Known rows, with every way that one mark hangs from another
Q{B X{K V}}: -.15; .00; -.09; -.16; .06; .00; -.35; -.25; -.16; -.12; .08; .15; -.27; .12; .24; -.03; -.12; -.08; .22; .23; .14; -.47; .40; -.33; -.22; -.07; -.01; -.12; .13; .10; .18; .51; -.32
Y{X{K}}: .00; .09; .20; -.34; .15; -.37; -.11; -.14; -.19; -.22; .22; .04; -.03; .13; .03; .18; .02; -.26; .28; .23; .03; -.04; -.35; .04; -.07; -.09; -.03; -.09; .28; .17; -.08; .42; .09
X{Q Y}: .05; .44; .19; .10; .01; -.35; .36; -.33; .16; -.15; .30; -.32; -.04; .18; -.10; .02; -.21; -.45; -.06; -.11; -.26; -.12; .26; -.30; -.12; .08; -.40; -.32; .26; .30; .15; .24; .07
P{K}: -.32; .37; .47; -.34; .02; -.14; .07; -.25; .18; .05; .15; -.14; .11; .33; -.58; .08; -.46; -.07; .23; .26; -.33; -.12; .00; .01; -.05; .03; .08; -.49; .34; .18; .23; .56; .09
X{K{H P} Q V Y}: .00; -.14; -.05; -.08; -.18; -.48; .08; -.49; .19; -.21; -.15; .52; .28; .14; -.41; .05; -.20; -.83; .15; -.14; -.49; -.31; -.18; .07; -.13; -.33; -.34; .06; .20; .15; -.08; .40; -.34
R{B{Q{X}}}: -.16; .45; -.32; .24; .13; .09; -.08; -.15; .02; .04; .15; -.35; -.27; .33; .40; .04; .02; .11; .20; -.05; -.10; -.10; .45; -.29; -.10; -.07; -.05; .12; -.04; .18; .21; .33; .18
R{B{Q{X{K}}}}: -.17; .37; -.32; .14; .11; .01; -.10; -.10; -.10; -.01; .12; -.24; -.23; .33; .39; .08; -.03; .03; .24; .00; -.02; -.18; .34; -.24; -.08; -.12; .05; .15; -.04; .14; .16; .37; .19
Y{X{K{H P} Q V}}: .11; -.29; .03; -.24; .00; -.40; -.28; -.39; .10; -.27; -.04; .44; .20; .14; -.04; .10; .16; -.65; .23; -.03; -.40; -.19; -.51; .15; -.08; -.29; -.17; .19; .30; .10; -.25; .47; -.23
K{H P}: -.40; .19; .05; .10; .03; -.01; .15; -.30; .18; .02; .05; .22; .15; .50; -.48; .09; -.25; -.29; .31; -.10; -.52; -.04; -.05; .17; .04; -.40; -.24; .04; .32; .17; .02; .47; -.18
R{B{Q{X{K V Y}}}}: -.07; .30; -.38; .11; .04; -.09; -.12; -.22; -.01; -.01; -.01; -.08; -.20; .12; .29; .04; .00; -.06; .24; -.01; -.04; -.17; .37; -.22; -.19; -.10; -.07; .14; -.16; .15; .16; .32; .09
Q{B X{V Y}}: -.07; .26; -.06; -.01; .04; .02; -.11; -.39; .01; .00; .04; -.01; -.35; -.10; .30; -.09; -.07; -.10; .11; .04; .06; -.28; .61; -.44; -.31; .00; -.27; -.17; .03; .22; .25; .33; -.30
B{Q{X{Y}} R}: .02; .61; -.24; .16; .16; -.02; -.09; -.22; .02; .16; .06; -.26; -.35; .10; .86; -.05; .02; .14; .10; -.28; -.19; .05; .40; -.24; -.10; -.21; -.08; -.17; -.23; .30; .39; .24; .15
Y{X{K V}}: .06; -.15; .08; -.42; .07; -.40; -.38; -.26; -.01; -.26; .11; .23; .04; -.02; -.12; .12; .10; -.21; .31; .31; -.05; -.11; -.32; .11; -.19; -.04; -.05; -.10; .16; .11; -.07; .41; -.08
Q{B{R} X{K{H} Y}}: .03; .39; .02; .00; .14; -.04; .15; -.15; -.26; -.08; -.23; .14; -.32; .17; .89; -.04; -.31; -.22; .16; -.23; .19; -.35; .29; -.38; -.05; -.06; .12; .04; .08; .23; .14; .41; -.09
Y{X{K{H} Q{B} V}}: .35; -.24; .04; -.19; .08; -.39; -.29; -.28; .09; -.40; -.13; .34; .06; .14; .36; .01; -.01; -.61; .17; .02; -.06; -.34; -.33; -.09; -.09; .00; -.10; .13; .36; .09; -.21; .46; -.17
R{B{Q{X{Y}}}}: -.11; .54; -.30; .24; .11; .01; .06; -.19; .00; .07; .09; -.34; -.28; .21; .41; .05; .01; .00; .18; -.11; -.06; -.05; .47; -.30; -.14; -.08; -.11; .11; -.10; .23; .21; .27; .19
Q{X{K{H P} V Y}}: -.38; -.03; .06; -.10; -.12; -.22; -.11; -.49; -.04; .03; -.19; .38; -.01; -.08; -.25; .09; -.07; -.50; .27; .07; -.22; -.22; -.01; .00; -.21; -.43; -.29; .01; -.02; .16; .12; .34; -.40
B{Q}: -.09; .39; -.21; .13; .13; -.09; -.14; -.16; .17; -.02; .29; -.25; -.10; .37; .11; .03; -.20; -.08; .20; .06; -.21; .01; .22; -.08; -.06; -.23; -.29; -.27; .09; .19; .30; .32; .12

Rows
.25; .42; -.06; .09; .19; .00; .13; -.10; .13; -.24; .37; -.24; -.20; .54; .55; -.13; -.20; .02; -.04; -.26; -.24; -.32; .51; -.43; -.01; .25; .04; -.16; .38; .22; .09; .50; .08 => X{Q{B{R}}}
-.14; .13; -.07; -.01; .10; .14; -.32; -.33; .05; -.05; .13; -.02; -.33; .11; .28; -.09; -.04; .04; .14; .14; .02; -.35; .56; -.39; -.26; .03; -.13; -.16; .11; .15; .25; .43; -.32 => Q{B X{V}}
-.07; .49; -.04; .04; .24; .24; -.06; -.12; -.14; -.01; .18; -.19; -.47; .29; .84; -.11; -.07; .30; .10; -.14; .03; -.28; .61; -.47; -.09; .09; .15; -.09; .11; .23; .25; .46; -.04 => Q{B{R} X}
.08; .33; -.34; -.03; .09; -.16; -.31; -.24; .01; .05; -.08; .03; -.25; .01; .74; -.06; .00; .03; .17; -.15; -.16; -.11; .26; -.13; -.15; -.24; -.01; -.13; -.30; .22; .34; .30; .00 => B{Q{X{K V Y}} R}
-.12; .16; -.34; .18; .06; -.04; -.23; -.21; .08; -.05; -.17; .00; -.11; .27; .32; .03; -.08; -.14; .29; .00; -.04; -.25; .21; -.15; -.10; -.12; .01; .22; -.08; .09; .13; .36; .03 => R{B{Q{X{K{H} V}}}}
.26; -.18; -.17; -.32; .06; -.26; -.27; -.28; -.07; -.26; .21; .37; .00; .17; .22; .04; .23; -.35; .18; -.05; -.31; -.27; -.17; -.05; -.15; -.19; -.10; .18; .34; .11; -.24; .59; -.21 => Y{X{K{P} Q{B} V}}
-.07; .04; -.01; -.05; .00; -.15; -.13; -.35; -.08; -.11; -.29; .32; -.19; -.03; .31; -.03; -.28; -.48; .21; .06; .19; -.42; .25; -.31; -.21; -.13; -.14; -.01; .08; .15; .13; .36; -.35 => Q{B X{K{H} V Y}}
.12; -.12; .12; -.06; -.13; -.59; .04; -.44; .27; -.34; -.24; .35; .23; .08; -.28; .02; -.37; -.83; .10; .01; -.19; -.38; -.15; -.06; -.14; -.02; -.29; -.14; .19; .15; .02; .29; -.22 => X{K{H} Q V Y}
-.19; .34; -.13; .08; .05; -.21; -.12; -.24; -.14; .07; .09; -.17; -.21; .05; .36; .10; -.13; -.37; .18; .05; .00; -.07; .16; -.18; -.11; -.43; -.32; -.21; -.08; .22; .33; .24; .02 => B{Q{X{K Y}}}
.46; -.09; -.09; -.32; .15; -.32; -.31; -.20; -.02; -.36; .11; .23; -.08; .13; .61; -.03; .16; -.20; .12; -.05; -.11; -.30; -.12; -.15; -.13; .12; .11; .07; .26; .13; -.16; .52; -.05 => Y{X{K Q{B{R}} V}}
-.02; -.24; .02; -.34; .03; -.34; -.32; -.33; .04; -.18; -.09; .52; .17; .08; -.20; .13; .11; -.38; .38; .12; -.28; -.09; -.52; .28; -.10; -.32; -.11; .16; .21; .10; -.19; .49; -.22 => Y{X{K{H P} V}}
-.38; .21; .33; -.01; -.01; -.28; .09; -.34; -.16; -.04; -.16; .01; -.09; -.01; .00; .14; -.29; -.55; .20; .12; .10; -.21; -.02; -.16; -.10; -.24; -.21; -.17; .07; .22; .21; .23; -.12 => Q{X{K{H} Y}}
.46; .05; -.07; -.16; .17; -.18; -.28; -.27; .18; -.30; .15; .06; -.14; .13; .61; -.11; .24; -.07; .05; -.13; -.24; -.18; .06; -.22; -.17; .21; -.01; .00; .25; .18; -.09; .45; -.03 => Y{X{Q{B{R}} V}}
.32; -.13; -.13; -.07; .06; -.25; -.19; -.22; .22; -.42; -.17; .41; .07; .44; .38; -.13; -.36; -.37; .12; -.14; -.16; -.58; .07; -.19; -.03; .13; .14; .05; .30; .06; -.05; .53; -.20 => X{K{H} Q{B{R}} V}
-.29; .19; .14; -.04; -.03; -.16; -.15; -.50; .10; .03; .05; -.08; -.20; -.20; -.15; .01; .00; -.15; .12; .18; -.09; -.12; .34; -.22; -.31; -.05; -.35; -.32; -.09; .24; .32; .22; -.25 => Q{X{V Y}}
.27; .20; .10; -.07; .19; -.18; -.03; -.20; .01; -.26; .30; -.17; -.16; .24; .50; .02; .12; -.30; .04; -.08; -.12; -.12; .01; -.29; -.08; .08; -.16; -.03; .42; .22; -.10; .42; .06 => Y{X{Q{B}}}
.00; .32; -.34; .08; .15; .06; -.46; -.26; .20; .08; .04; -.13; -.29; .15; .75; -.11; .09; .28; .15; -.13; -.28; -.07; .38; -.15; -.14; -.16; -.01; -.16; -.24; .20; .40; .31; .01 => B{Q{X{V}} R}
.40; .15; .04; -.23; .20; -.28; -.06; -.07; -.19; -.33; .22; .01; -.15; .29; .73; .03; .07; -.25; .10; -.14; -.04; -.23; -.14; -.22; -.01; .07; .15; .07; .37; .18; -.17; .53; .13 => Y{X{K Q{B{R}}}}
.04; .60; -.03; .05; .18; .11; .15; -.19; -.18; .03; .08; -.18; -.49; .10; .87; -.10; -.09; .15; .06; -.25; .05; -.20; .63; -.51; -.15; .08; .04; -.13; .02; .30; .25; .39; -.02 => Q{B{R} X{Y}}
-.19; .00; .09; -.01; -.03; -.27; .15; -.25; .01; -.22; .10; .25; .22; .55; -.26; .12; -.27; -.68; .18; -.12; -.44; -.33; -.24; .03; .09; -.38; -.16; .07; .45; .12; -.09; .51; -.15 => X{K{H P} Q}
.02; .25; -.17; -.04; .17; .20; -.32; -.25; .03; -.04; .07; .01; -.41; .16; .69; -.18; .00; .35; .12; -.06; -.06; -.35; .62; -.40; -.20; .15; .12; -.11; .00; .17; .26; .47; -.21 => Q{B{R} X{V}}
-.17; .31; -.26; .22; .10; -.01; -.07; -.14; -.02; -.04; -.10; -.13; -.15; .36; .41; .08; -.12; -.16; .27; -.05; -.02; -.20; .19; -.19; -.03; -.16; .04; .23; -.01; .13; .13; .34; .13 => R{B{Q{X{K{H}}}}}
.04; .48; -.04; -.10; .14; -.02; .12; -.11; -.37; -.04; .04; .00; -.43; .12; .84; -.04; -.18; .00; .13; -.16; .17; -.33; .44; -.45; -.10; -.02; .15; -.06; .05; .25; .18; .45; -.02 => Q{B{R} X{K Y}}
-.05; .05; .01; -.32; -.08; -.49; -.04; -.33; .05; -.20; .04; .28; .08; -.03; -.51; .06; -.30; -.28; .25; .27; -.04; -.22; .06; .01; -.25; -.03; -.19; -.30; .03; .17; .14; .36; -.14 => X{K V Y}
-.04; .35; -.05; -.11; .21; .10; -.09; -.05; -.35; -.08; .14; -.03; -.42; .31; .83; -.04; -.16; .16; .18; -.06; .15; -.41; .44; -.41; -.05; .00; .28; -.05; .13; .18; .18; .53; -.05 => Q{B{R} X{K}}
-.03; .40; -.26; .02; .18; -.03; -.27; -.09; -.12; .06; .09; -.14; -.29; .28; .86; .00; -.03; .13; .19; -.13; -.13; -.12; .21; -.16; -.01; -.27; .13; -.10; -.14; .19; .33; .37; .12 => B{Q{X{K}} R}
.03; .45; -.18; .12; .12; -.16; -.09; -.18; -.06; .06; -.21; -.02; -.23; .15; .91; .00; -.16; -.16; .19; -.26; -.10; -.09; .10; -.14; -.01; -.33; .01; -.02; -.19; .23; .30; .27; .10 => B{Q{X{K{H} Y}} R}
-.11; .45; -.31; .15; .07; -.08; .03; -.14; -.12; .02; .05; -.22; -.24; .22; .40; .09; -.05; -.08; .22; -.06; .00; -.13; .34; -.27; -.11; -.12; -.02; .16; -.09; .19; .16; .31; .20 => R{B{Q{X{K Y}}}}
.40; .07; .11; -.12; .20; -.31; -.03; -.11; -.08; -.36; -.06; .16; -.05; .32; .76; .03; -.05; -.49; .13; -.20; -.03; -.27; -.30; -.16; .05; .02; .12; .16; .40; .16; -.21; .48; .07 => Y{X{K{H} Q{B{R}}}}
-.27; -.13; -.19; -.36; -.06; -.20; -.24; -.29; .02; -.11; .25; .44; .14; .27; -.70; .09; -.11; -.07; .36; .24; -.39; -.25; -.01; .18; -.16; -.31; -.08; -.09; .16; .08; .03; .58; -.29 => X{K{P} V}
.12; -.01; .03; -.19; -.12; -.56; .02; -.39; .13; -.30; .10; .17; .11; .03; -.31; .02; -.22; -.56; .06; .09; -.18; -.35; .07; -.14; -.21; .02; -.28; -.27; .15; .18; .07; .32; -.16 => X{K Q V Y}
.21; .49; .03; .13; .07; -.21; .40; -.25; .09; -.20; .29; -.24; -.17; .26; .24; -.05; -.28; -.40; -.08; -.22; -.14; -.24; .48; -.47; -.12; .13; -.34; -.21; .35; .30; .10; .36; .03 => X{Q{B} Y}
-.14; .27; -.23; .14; .02; -.13; -.31; -.41; .16; .10; .04; -.13; -.20; -.07; .24; .00; .00; -.21; .15; .04; -.17; -.02; .31; -.18; -.25; -.32; -.44; -.25; -.18; .23; .39; .20; -.13 => B{Q{X{V Y}}}
-.06; -.05; .09; -.18; -.09; -.52; -.01; -.38; .18; -.25; -.30; .45; .21; .01; -.49; .06; -.45; -.54; .28; .19; -.02; -.25; -.17; .10; -.17; -.09; -.21; -.19; .08; .14; .08; .32; -.21 => X{K{H} V Y}
.11; .24; -.17; -.17; .08; -.05; -.13; -.23; -.20; -.08; -.08; .21; -.36; -.01; .68; -.10; -.11; .05; .15; -.10; .10; -.40; .47; -.38; -.23; .04; .13; -.06; -.07; .20; .20; .45; -.21 => Q{B{R} X{K V Y}}
